What can hang from each mark:
mufat: dasu nuva
fenu: gikave tefu
raduz: kapat
nuva: fenu kisut raduz
dasu: kisut mufat
lavem: fenu
kisut: nuva
tefu: kisut
gikave: fenu

Each row was made from one small tree. The marks that hang from a mark follow it in brackets, in alphabetical order. Every link used is in the known rows. Write each row's tree.
Known rows:
dasu[mufat[nuva[fenu[gikave] raduz]]]: [ 12.7  -1.6   0.8 -16.9  41.0  17.0   4.7 -28.1   4.3   6.6  15.0 -43.9
  -4.5  36.4   9.1  -3.9   3.5  -9.6  -7.2  29.4 -28.6  34.1]
nuva[fenu[tefu] kisut raduz[kapat]]: [ 11.3   5.4 -12.3  23.2  -5.1   1.7  15.9 -23.6 -11.9  -1.5  -2.5 -30.1
  -6.9   6.2  19.6  -9.7   6.7 -10.5  -0.8  22.6 -19.4  28.0]
tefu[kisut]: [ 17.2  12.9  14.7  -0.9  -3.2  -5.3  23.0   5.2   8.8  11.2 -11.3 -13.4
  -6.1  34.9  13.4  17.6   9.6 -17.0 -15.0  13.9 -19.7  18.2]
tefu[kisut[nuva[fenu raduz]]]: [ 19.3   4.0   5.7   9.6 -14.1  -8.3  33.6  -5.1   1.4  12.0  -7.4 -24.7
  -9.1  26.9  14.2  -6.2  -3.0  -6.1 -12.2  19.5 -24.4  22.4]
nuva[fenu kisut raduz[kapat]]: [ 14.4   6.1 -10.6  -3.1  -4.6   3.7  28.7 -27.1  -4.9  -5.4  -2.6 -27.2
  -0.1   7.7  20.2 -18.4   9.0 -14.7 -11.3  27.1 -13.5  23.3]
kisut[nuva[fenu raduz[kapat]]]: [ 12.9   5.4   1.1   4.1   4.8   8.0  29.7 -21.3   4.1   1.8  -0.6 -36.0
  -2.2   9.6  13.4 -11.0   3.9  -7.9 -11.7  15.5 -10.7  17.1]
mufat[nuva[fenu kisut raduz]]: [ 19.0  -1.4   3.0  -4.5   1.9   6.2  32.4 -13.5  -2.4   1.6   7.1 -25.6
  -9.6  28.4  15.7 -13.4   3.5 -24.1 -11.6  30.7 -15.7  37.0]
mufat[dasu nuva[kisut raduz[kapat]]]: [  8.9  -5.3  18.2  -4.7  -0.8  14.8  15.1 -25.4  -1.0   1.1   8.1 -34.2
   6.6  12.5  19.1  -5.3  10.3 -20.0 -13.6   5.1  -2.7  21.0]
fenu[gikave tefu[kisut]]: [  9.6   6.7   4.8  14.8  12.5  -6.7 -13.7  14.5  -3.8  16.1  -9.1 -22.6
  -7.4  31.6  12.2  16.2   8.1  -7.0   1.8   6.7 -36.6  18.9]
lavem[fenu]: [ 18.2  12.7   7.9  -5.4   8.8   6.1  26.2   3.1   5.4  -0.6   4.1 -24.6
   2.2  34.6   6.7  12.8   1.4 -31.4 -13.2  39.6  -9.1  34.8]
nuva[fenu]: [ 22.4  16.7   1.5  -6.6   7.8   4.8  35.5   1.4   7.7   0.8   4.8 -25.3
  -1.7  32.7  10.4  12.5   2.4 -21.6 -14.1  34.4 -18.8  29.9]
mufat[dasu nuva[fenu]]: [ 18.6   7.0  20.8  -8.0  10.1  12.8  33.0   0.1   5.6   5.8  14.1 -35.6
   4.1  35.0  15.1  28.2  -3.3 -19.1 -15.3  34.5 -13.1  36.5]
lavem[fenu[gikave tefu[kisut[nuva]]]]: [  8.3   2.9   8.6  22.2   3.9 -12.3  -4.4  16.2  -9.0  17.9  -9.3 -13.2
  -6.9  33.1   8.0   6.5  -3.3  -8.4   5.5  25.0 -28.1  23.1]
dasu[kisut[nuva]]: [ 21.7  12.8  22.0  -2.0  12.9  21.9  25.7   0.4   1.1   4.3  -5.2  -9.4
  -2.6  36.5   7.6  -1.0   2.3 -26.8 -22.9   5.4 -12.6   8.3]
kisut[nuva[fenu[gikave] raduz[kapat]]]: [  9.6   0.7  -7.4  -8.4  20.7   7.9   8.3 -16.9  -1.2   2.9   2.9 -36.9
   1.9   9.3  13.0 -19.6   2.8  -2.7  -4.3  14.9 -23.8  12.0]
fenu[gikave tefu[kisut[nuva[raduz]]]]: [ 11.6  -4.7   6.4  24.1   5.3  -6.6 -14.3   7.1  -5.7  20.3  -6.2 -28.4
  -9.6  27.6  11.8 -11.0   2.6  -2.7   4.9  -8.7 -34.9  12.3]
tefu[kisut[nuva]]: [ 15.9   8.4  23.3   5.4 -10.6  -3.6  28.0   8.3   9.3  16.8 -10.8  -5.6
  -7.6  34.0  10.4   4.9   5.2 -17.7 -14.6   5.4 -14.9  10.6]
gikave[fenu[tefu]]: [  8.8  12.7   4.3  21.4   9.0  -6.2   7.8   9.3   6.8   5.8   7.0 -32.5
  -9.9  30.2  12.0  16.1  -8.3 -34.5  -6.5  24.0  -1.0  22.8]
dasu[kisut mufat[nuva[raduz[kapat]]]]: [  6.3   4.9  17.3  -7.0  42.2  34.2   8.1 -48.8   1.5  -2.0  -5.3 -37.3
  -4.4  23.5  10.9   6.4  15.2  -9.9 -22.3   7.8  -8.1  19.0]
nuva[fenu kisut raduz]: [ 22.9   5.1  -6.5  -4.1 -10.8   2.3  32.8 -13.0  -3.1  -1.2   5.2 -21.3
  -2.0  24.9  16.0 -19.7   0.1 -25.2 -11.3  30.9 -21.8  30.5]
kisut[nuva[fenu[gikave] raduz]]: [ 19.2  -0.9  -4.5  -8.6  15.8   5.4  11.3  -2.1   0.5   6.6   9.8 -34.4
   0.7  27.9   9.1 -21.4  -3.5 -12.1  -4.6  15.9 -30.7  17.8]
kisut[nuva[fenu]]: [ 20.4  11.5   9.0   0.1   0.6   6.7  40.9   3.2   8.5   6.1   3.6 -15.5
  -3.3  33.8   9.4   0.6  -1.9 -22.4 -13.7  26.9 -13.0  20.1]
nuva[raduz]: [ 22.3   5.4   5.9  -3.4   7.8  11.1  16.5  -5.5   8.7   1.7   7.8 -36.2
   0.8  26.8   9.3  -3.7   7.4 -25.4 -14.6   6.9 -17.1  22.0]
kisut[nuva[raduz[kapat]]]: [ 10.0   2.5  11.0   3.1   6.3  12.5  18.3 -17.3   9.3   4.7   1.0 -30.7
  -1.6  11.7  10.2 -14.7   9.8 -16.1 -12.3  -4.3  -5.2   6.8]

Which tree is each row?
[ 17.3   2.2  29.4  -7.9  -3.1  14.1  24.4  -1.0   3.4   5.3  11.2 -14.2
   4.3  34.0  14.4   5.6   3.5 -33.4 -16.1  14.5  -6.2  25.8]	mufat[dasu nuva[kisut]]
[ 15.4   6.7   4.6  -6.2   4.0  -9.7  18.7   9.4  -0.1  15.4  -9.9 -12.7
  -5.6  32.5  11.1  -1.0  -1.9  -3.6  -6.7  25.2 -32.5  15.3]	tefu[kisut[nuva[fenu[gikave]]]]
[ 22.8   3.9   3.3   3.4  -0.8   6.9  34.6  -6.2   5.3   5.5   7.3 -30.5
  -4.1  27.4  10.7 -14.0  -2.6 -18.4 -12.1  19.5 -17.6  21.8]	kisut[nuva[fenu raduz]]
[ 18.6  15.8  25.4  -3.5  21.3  29.8  24.2 -23.8   5.3   7.2  -1.2  -6.5
  -0.9  46.3   5.1  -0.7   1.3 -24.8 -24.5   9.0 -13.0   7.1]	dasu[kisut[nuva] mufat]
[ 11.8   0.7 -19.4 -15.9  10.1   3.1   6.1 -22.2 -10.1  -4.3  -0.4 -29.0
   2.8   7.1  16.7 -27.3   7.8  -9.5  -3.9  25.7 -28.0  18.9]	nuva[fenu[gikave] kisut raduz[kapat]]
[ 23.5   4.0  16.9  -8.0  19.3  26.2  24.3 -14.5  -8.5  -1.3   8.9 -49.1
   4.9  29.2  18.2  14.6  -5.0 -13.9 -21.9  26.9 -21.4  37.2]	mufat[dasu[kisut] nuva[fenu raduz]]
[  6.7  12.3   6.9  26.9  -5.1 -21.7   6.6  11.2   2.0  13.6  -9.0 -26.0
 -14.0  31.1  16.2  23.3  -7.9 -21.1  -6.5  24.4  -8.3  21.3]	gikave[fenu[tefu[kisut]]]
[ 16.9   8.4  -4.2  29.8  -5.3 -10.3  14.7  -2.1  -7.4   9.5  -8.4 -38.1
 -12.3  24.0  17.3  13.4   1.0  -1.6  -3.1  22.5 -33.0  35.1]	nuva[fenu[tefu[kisut]] raduz]
[ 24.1   5.0  16.7  -0.1  10.8  22.7  19.5  -8.0  -1.8   1.6  -1.6 -24.4
  -1.6  30.3   9.4 -13.8   1.1 -23.4 -20.4  -0.5 -17.0  10.9]	dasu[kisut[nuva[raduz]]]
[ 17.7  -0.1  -1.5  -2.9   2.4 -10.1  11.6   0.6  -4.3  12.9  -5.7 -26.2
  -4.9  26.1  13.3 -14.1  -2.3   0.7  -5.2  16.6 -36.0  16.0]	tefu[kisut[nuva[fenu[gikave] raduz]]]
[ 12.6   7.1  -0.1   9.5  25.8   4.8  -8.7  11.6  -7.5   4.2   4.2 -28.9
  -0.7  34.6   7.7  11.1   1.8 -20.4   4.3  34.1 -26.2  34.7]	lavem[fenu[gikave tefu]]
[ 18.7  -2.5  26.1  -4.1  10.7  18.7  14.1  -7.2   8.6   6.3  18.6 -47.1
   5.1  29.4  14.5   9.9   3.4 -23.6 -14.7   4.8 -10.4  29.8]	mufat[dasu nuva[raduz]]
[ 12.9   3.0   0.3  -3.3  -4.1   7.9  16.3 -23.2  -1.0  -2.3  -2.4 -22.9
  -0.7   9.2  15.5 -21.4  13.7 -22.2 -12.8   8.1 -10.3  14.5]	nuva[kisut raduz[kapat]]
[ 20.1   7.9  33.1 -10.1  22.9  27.7  17.6  -0.6  -0.8   1.8   4.3 -29.9
   6.2  37.5  12.5  25.4   2.1 -23.4 -24.7  13.3 -13.1  25.2]	mufat[dasu[kisut] nuva]
[  9.0   8.6   0.4  15.6  11.9 -12.7  -9.9  13.3 -12.1  12.0  -9.4 -23.4
  -6.3  33.4   9.5  17.5   1.2  -7.9   3.2  34.1 -32.1  32.0]	lavem[fenu[gikave tefu[kisut]]]
[ 19.0   4.5   2.2  30.8  -0.5   7.9  21.3  -1.1  -2.9   9.0   7.4 -33.7
  -9.1  26.2  11.0  -5.8  -4.1 -13.7  -2.6  13.7 -22.2  25.8]	kisut[nuva[fenu[tefu] raduz]]
[ 18.3   0.6 -17.4  12.3   5.9   0.4  -3.4  -4.3 -14.9   3.8   8.1 -28.0
  -5.2  22.5  15.7 -21.9  -1.2 -14.3   4.6  22.9 -38.8  29.4]	nuva[fenu[gikave tefu] kisut raduz]
[  9.8   5.9   2.4   8.1  -8.3  -7.2  29.9 -18.2  -0.1   9.8 -14.9 -29.2
  -7.6  10.4  18.1  -3.7   4.9   4.2 -10.5  17.1 -17.3  15.5]	tefu[kisut[nuva[fenu raduz[kapat]]]]
[ 15.2  -4.5  13.3  -5.3   3.1  11.2  20.2 -10.6   0.9   3.3   6.1 -21.4
  -8.2  31.6  12.1 -16.5  10.1 -31.1 -12.2   9.8 -10.5  26.4]	mufat[nuva[kisut raduz]]
[ 14.5   1.6  19.7  -4.0  25.8  23.4  15.4 -30.2  14.2   8.4  11.8 -36.2
  -7.2  39.8   7.8   1.3  10.7 -23.6 -15.1  10.1 -10.0  28.9]	dasu[mufat[nuva[raduz]]]
[ 14.5   2.8 -11.5  18.1   9.2 -10.7  -7.5   2.3 -11.2  11.7  -5.4 -39.9
  -7.9  24.7  16.6   4.8   0.9   5.6   3.0  21.7 -45.7  31.0]	nuva[fenu[gikave tefu[kisut]] raduz]
[ 14.5  -0.3   4.2  22.3  18.3  10.4  15.1  -4.6  -2.8   6.5   7.1 -48.2
 -13.0  28.4  14.4  12.0   4.0 -12.1  -1.7  24.1 -19.5  42.8]	mufat[nuva[fenu[tefu] raduz]]
[ 13.7   6.6   0.3  15.5  18.2   4.5   3.8  10.4  -3.1  12.0   7.1 -22.5
  -6.6  32.4   8.1  -0.5  -4.0 -11.2   3.4  19.7 -30.5  19.6]	kisut[nuva[fenu[gikave tefu]]]
[ 17.9  11.4  11.9   4.9 -11.9  -8.9  39.8   5.7   4.1  14.3 -10.8  -8.0
  -9.4  32.5  13.1   8.0  -1.6 -10.3 -14.0  26.8 -19.7  18.4]	tefu[kisut[nuva[fenu]]]
[  8.2  -1.7  22.3  -4.0  17.3  19.3  10.7 -20.7   6.4   4.0  10.7 -50.9
   7.5  12.6  16.2  13.1  11.0 -13.2 -14.1   1.6  -2.9  23.2]	mufat[dasu nuva[raduz[kapat]]]
[ 16.0   5.3  21.2  -8.2  36.3  32.0  12.9 -34.3   2.5   3.4   3.2 -35.0
  -6.1  40.6   8.5   5.1   8.5 -21.2 -22.7  10.9 -15.2  26.5]	dasu[kisut mufat[nuva[raduz]]]
[ 10.5  -0.3  10.6  -3.0  14.9  14.8  23.3 -23.9   2.7  -0.2   8.4 -55.5
   5.2  10.6  18.2  15.6   5.4  -4.9 -13.5  23.2  -9.1  32.9]	mufat[dasu nuva[fenu raduz[kapat]]]
[  6.5   0.7   9.7  36.4 -13.1 -21.1   5.5   3.1   0.4  16.2  -4.4 -31.7
 -17.5  24.6  15.4  -1.6 -12.4 -17.8  -4.5   8.3  -7.4  13.9]	gikave[fenu[tefu[kisut[nuva[raduz]]]]]
[ 21.0   9.9   3.2 -14.1  28.5  16.4  15.6   2.2  -9.8   2.5  -3.0 -15.9
   0.9  34.5   7.9  -5.5  -5.7 -13.1 -14.3  25.2 -30.4  13.1]	dasu[kisut[nuva[fenu[gikave]]]]
[  9.3   4.2  13.1  21.5   6.1  -5.5  -8.0  16.5  -2.1  20.4  -9.5 -12.7
  -9.1  34.2   9.5   3.7   3.4  -6.1   2.7  -0.5 -32.4   9.7]	fenu[gikave tefu[kisut[nuva]]]
[ 10.9   0.8  24.7  -5.6  26.9  30.9   8.3 -25.7  -5.1  -3.4   0.3 -49.4
   6.9  14.1  18.3  13.5   9.2 -10.0 -21.3   1.7  -8.7  21.1]	mufat[dasu[kisut] nuva[raduz[kapat]]]
[ 14.9   9.5  -7.9  -2.5  12.4   6.8  24.6 -22.5   3.1  -3.1  -0.9 -44.4
   0.3   7.6  17.1  -0.1   8.4  -7.8 -11.7  24.5 -15.9  25.6]	nuva[fenu raduz[kapat]]
[ 13.8   0.9   0.3 -21.0  20.7   4.2  15.9   1.5  -4.5   3.5   4.6 -13.5
  -5.6  33.2  11.9  -7.1   4.0 -22.1  -3.9  35.6 -23.1  28.9]	mufat[nuva[fenu[gikave] kisut]]
